Every row comes from one small tree of marks. The marks that hang from a mark follow it in brackets, in alphabetical order. Every link used is in the known rows. Which tree was each row made from?
In the rows, zero is written as 128.
Known rows:
E[N[P[G]]]: [146 137 162 143 163 145 116  95 154 128 148 140 162 153 157 156 165  98
 153 146 207 135 141 141 121  97 173]
P[G[E] N]: [ 69 140 147 147 101  77 120 126 136 126 114 149 135 101 171 164 171  80
 159 153 188 135 114 116 101  67 124]
P[G[Q] N X]: [ 51 185 167 147  78 114  91 137 124  82  99 165 111  72 172 173 156  67
 155 153 173 145 123  94 104  65 142]
E[P]: [127 127 141 125 146 140 121 118 149 136 149 133 138 134 130 180 135 124
 144 125 128 126 137 138 123 119 125]
P[G[E] N X[Q]]: [ 41 146 176 154  91  70 102 148 125 116 102 152 125  61 191 191 172  60
 162 145 170 146  84  82 103  60 131]
X[Q]: [121 130 149 137 121 141 127 150 118 149 121 121 131 128 138 143 118 124
 132 114 111 131 109 111 137 135 133]
E[P[N]]: [105 129 150 141 124 135 121 122 152 140 133 136 129 113 164 196 142  80
 177 129 138 121 144 133 127  92 130]
G[E]: [116 122 125 117 134  77 131 128 141 129 138 138 136 120 125 138 156 125
 127 132 122 124 114 116 109 110 119]
E[P[N] X[Q]]: [ 87 135 183 139 113 143 106 115 148 156 140 146 140 111 175 252 147  73
 196 108 107 111 119 102 127  78 146]
G[E[X] N[P] Q]: [135 147 155  95 110  92 108  89 177 106 164 183 147 143 129 203 204 128
 143 152 106 102 112  86  91  68 133]
P[G N X]: [ 62 152 157 156  88 106 103 130 125  94 101 146 113  67 182 164 155  70
 158 157 193 148 117 111 113  72 139]
X[P[G] Q[N]]: [ 80 117 183 103 117 144 126 134 113 142 107 139 165 138 157 144 130 134
 140 136 162 134 124 117 128  97 152]
X[N[P[G[E]]] Q]: [129 120 194  97 145 113 125 136 135 153 116 141 159 146 170 182 163 114
 141 134 182 156 107 111 106 104 120]
X[P[G[E] N]]: [ 60 128 165  91 114  90 122 122 137 134 112 151 141 100 170 155 169  64
 167 161 175 152 122 112  98  70 131]
Q[N]: [123 112 133 133 118 114 137 120 129 117 124 135 144 138 136 128 135 156
 129 124 134  99 138 137 133 106 136]
G[Q]: [117 160 137 120 119 134 116 136 128 113 127 147 128 132 120 136 128 127
 128 125 109 126 133 112 123 120 133]
G[E[N P] Q]: [ 96 149 165 109 181 104 116  93 174 127 171 169 166 134 127 211 174 105
 160 115 109 101 142 114 102  80 161]
Q[P[G N]]: [106 129 154 160  81 112 118 130 134 122 111 144 128 128 178 154 126  72
 175 156 205 200 139 151 111  62 141]
X[N]: [123 119 155  84 144 136 143 115 119 132 109 131 134 133 143 143 118 138
 132 115 135 133 140 128 122 131 120]
Q[N P]: [143  95 139 135 103 100 138 122 139 112 131 141 144 158 141 127 117 146
 142 133 142 159 150 157 126  85 145]
N[P[G X[Q]]]: [124 145 178 148 116 136  94 150 132 115 122 135 133 107 170 170 155  94
 135 149 181 164  99 104 124 103 143]
N[P[G[Q] X]]: [122 178 167 130 111 129  84 139 141  80 128 161 126 112 150 164 168  95
 130 161 181 158 124 103 109  90 141]
X[N[P] Q]: [166 112 185  92 147 160 132 142 128 157 113 123 145 152 161 165 124 121
 143 115 132 146 126 117 137 138 126]

Write each row's tree:
[107 136 151  96  89  68 116  86 167 100 158 192 142 144 126 196 169 130
 151 143  97 151 119 103  80  45 142]	G[E[X] N Q[P]]
[150 123 152 146 114 128 121 122 144 114 130 139 159 159 156 143 163 140
 134 155 207 124 138 146 125  90 141]	Q[N[P[G]]]
[120 127 165 155  99 131 115 146 123 140 121 134 145 147 157 153 109 110
 146 135 176 206 117 138 119  93 146]	X[Q[P[G]]]
[163 106 162 140 119 138 128 146 139 141 129 129 155 158 154 150 141 139
 139 124 134 110 124 125 145 114 142]	X[Q[N[P]]]
[106 144 153 117  83 104 111 117 146  73 128 174 113 113 133 159 136 127
 137 157 116 180 128 111 101  69 142]	G[N Q[P[X]]]
[ 78 113 188  63 175 105 122  85 151 156 157 158 175 121 149 201 168  90
 170 109  83 112 109  86 111  88 181]	G[E[N X[P Q]]]
[ 86 127 159  85 118 145 127  99 133 124 118 150 144 131 140 135 146 134
 133 171 174 147 124 121 105  96 137]	X[P[G[N]]]
[ 65 136 188 112 104 154 116 145 116 158  93 135 138 109 184 160 131  63
 172 144 167 159 117 107 128  93 145]	X[P[G N] Q]
[ 64 173 168 116 148  89 104  70 156 108 158 186 172 127 143 208 195 103
 157 125 151 103 125  96  83  54 178]	P[G[E[N X] Q]]
[ 75 138 180 144 113 130 103 144 140 130 120 139 120  75 181 222 142  64
 178 124 118 133 112  99 129  87 136]	E[P[N X[Q]]]
[139 160 182  90 134 156 116 124 134 116 116 155 147 159 155 166 148 119
 137 141 188 155 147 125 109 108 130]	X[N[P[G[Q]]]]
[ 69 157 164  70 130 103 111 128 136 116 126 168 149 124 130 147 165 105
 133 153 148 151 123 101  92  88 135]	X[P[G[E Q]]]
[ 84 151 160 140 132 124  95 114 144  99 139 146 133  93 152 198 157 109
 142 147 183 146 124 124 105  88 135]	E[P[G X]]
[133 147 157 139 118 122  95 130 142  91 131 140 128 108 159 155 167  99
 131 165 199 161 116 119 113  99 137]	N[P[G X]]
[ 69 136 204  88 161 155 111  83 135 150 139 153 175 127 162 199 153  91
 172 121 147 131 121  99 116  85 195]	E[N X[P[G] Q]]
[138  99 183  97 125 135 140 138 118 148 108 133 138 151 158 160  90 124
 149 108 125 197 132 135 125 113 132]	X[N Q[P]]
[ 88 114 176  88 121  55 119 111 134  92 117 162 135 104 170 174 150 109
 143 147 189 212 123 127  81  64 125]	Q[P[G[E] X[N]]]
[152 129 173  99 142 147 125 116 134 130 115 135 149 152 165 157 145 122
 139 144 206 156 141 139 116 113 125]	X[N[P[G]]]
[ 78 148 184  60 155  88 112 115 152  96 135 173 134  94 143 224 166 116
 144 120 105 131 131  94  89  86 115]	G[E[P[X[N]]] Q]
[ 98 111 171 132  84  67 116 125 150 144 134 158 138 118 176 214 150  62
 191 121 107 169 107 104 106  50 144]	G[E[X[Q[P[N]]]]]
[103 137 149 125  87  67 118 140 152 115 125 169 126 124 154 165 147  71
 172 140 121 180 136 120 100  57 134]	G[E Q[P[N]]]
[ 56 142 183 143 153  81 109 114 135 115 133 153 154  86 167 186 177  91
 146 131 166 135  92  90 104  71 167]	P[G[E[N]] X[Q]]
[ 92 124 186  91 134 129 127 137 107 122  98 134 123  92 162 169 119 123
 133 110 115 146 109  95 126 125 126]	P[X[N Q]]
[132 163 153 124 120 101 102 136 156 113 142 162 147 144 139 162 185 106
 132 156 174 144 120 112  95  87 127]	N[P[G[E Q]]]
[ 83 137 160 137 119 117 107 123 151 106 126 143 114  74 173 208 152  67
 175 138 136 128 132 115 118  80 132]	E[P[N X]]
[ 61 154 171 152 107 119  95 118 145 104 122 151 123  74 185 217 161  64
 173 153 193 142 128 120 108  61 136]	E[P[G N X]]
[143 128 192 107 137 160 123 136 124 150 107 128 154 153 175 173 133 117
 142 129 190 160 121 123 125 121 130]	X[N[P[G]] Q]
[105 118 154 141  84  91 113 136 137  97 114 145 106  86 174 159 128  63
 172 148 143 193 134 128 117  67 143]	Q[P[N X]]
[ 91 124 185  48 150 150 133 108 115 133 100 142 149 134 155 141 125 120
 140 141 179 165 144 129 108 116 132]	X[N P[G]]
[ 72 119 156  76 124  94 129  97 144 125 127 160 151 127 140 145 174 130
 132 175 167 141 110 110  89  80 126]	X[P[G[E N]]]
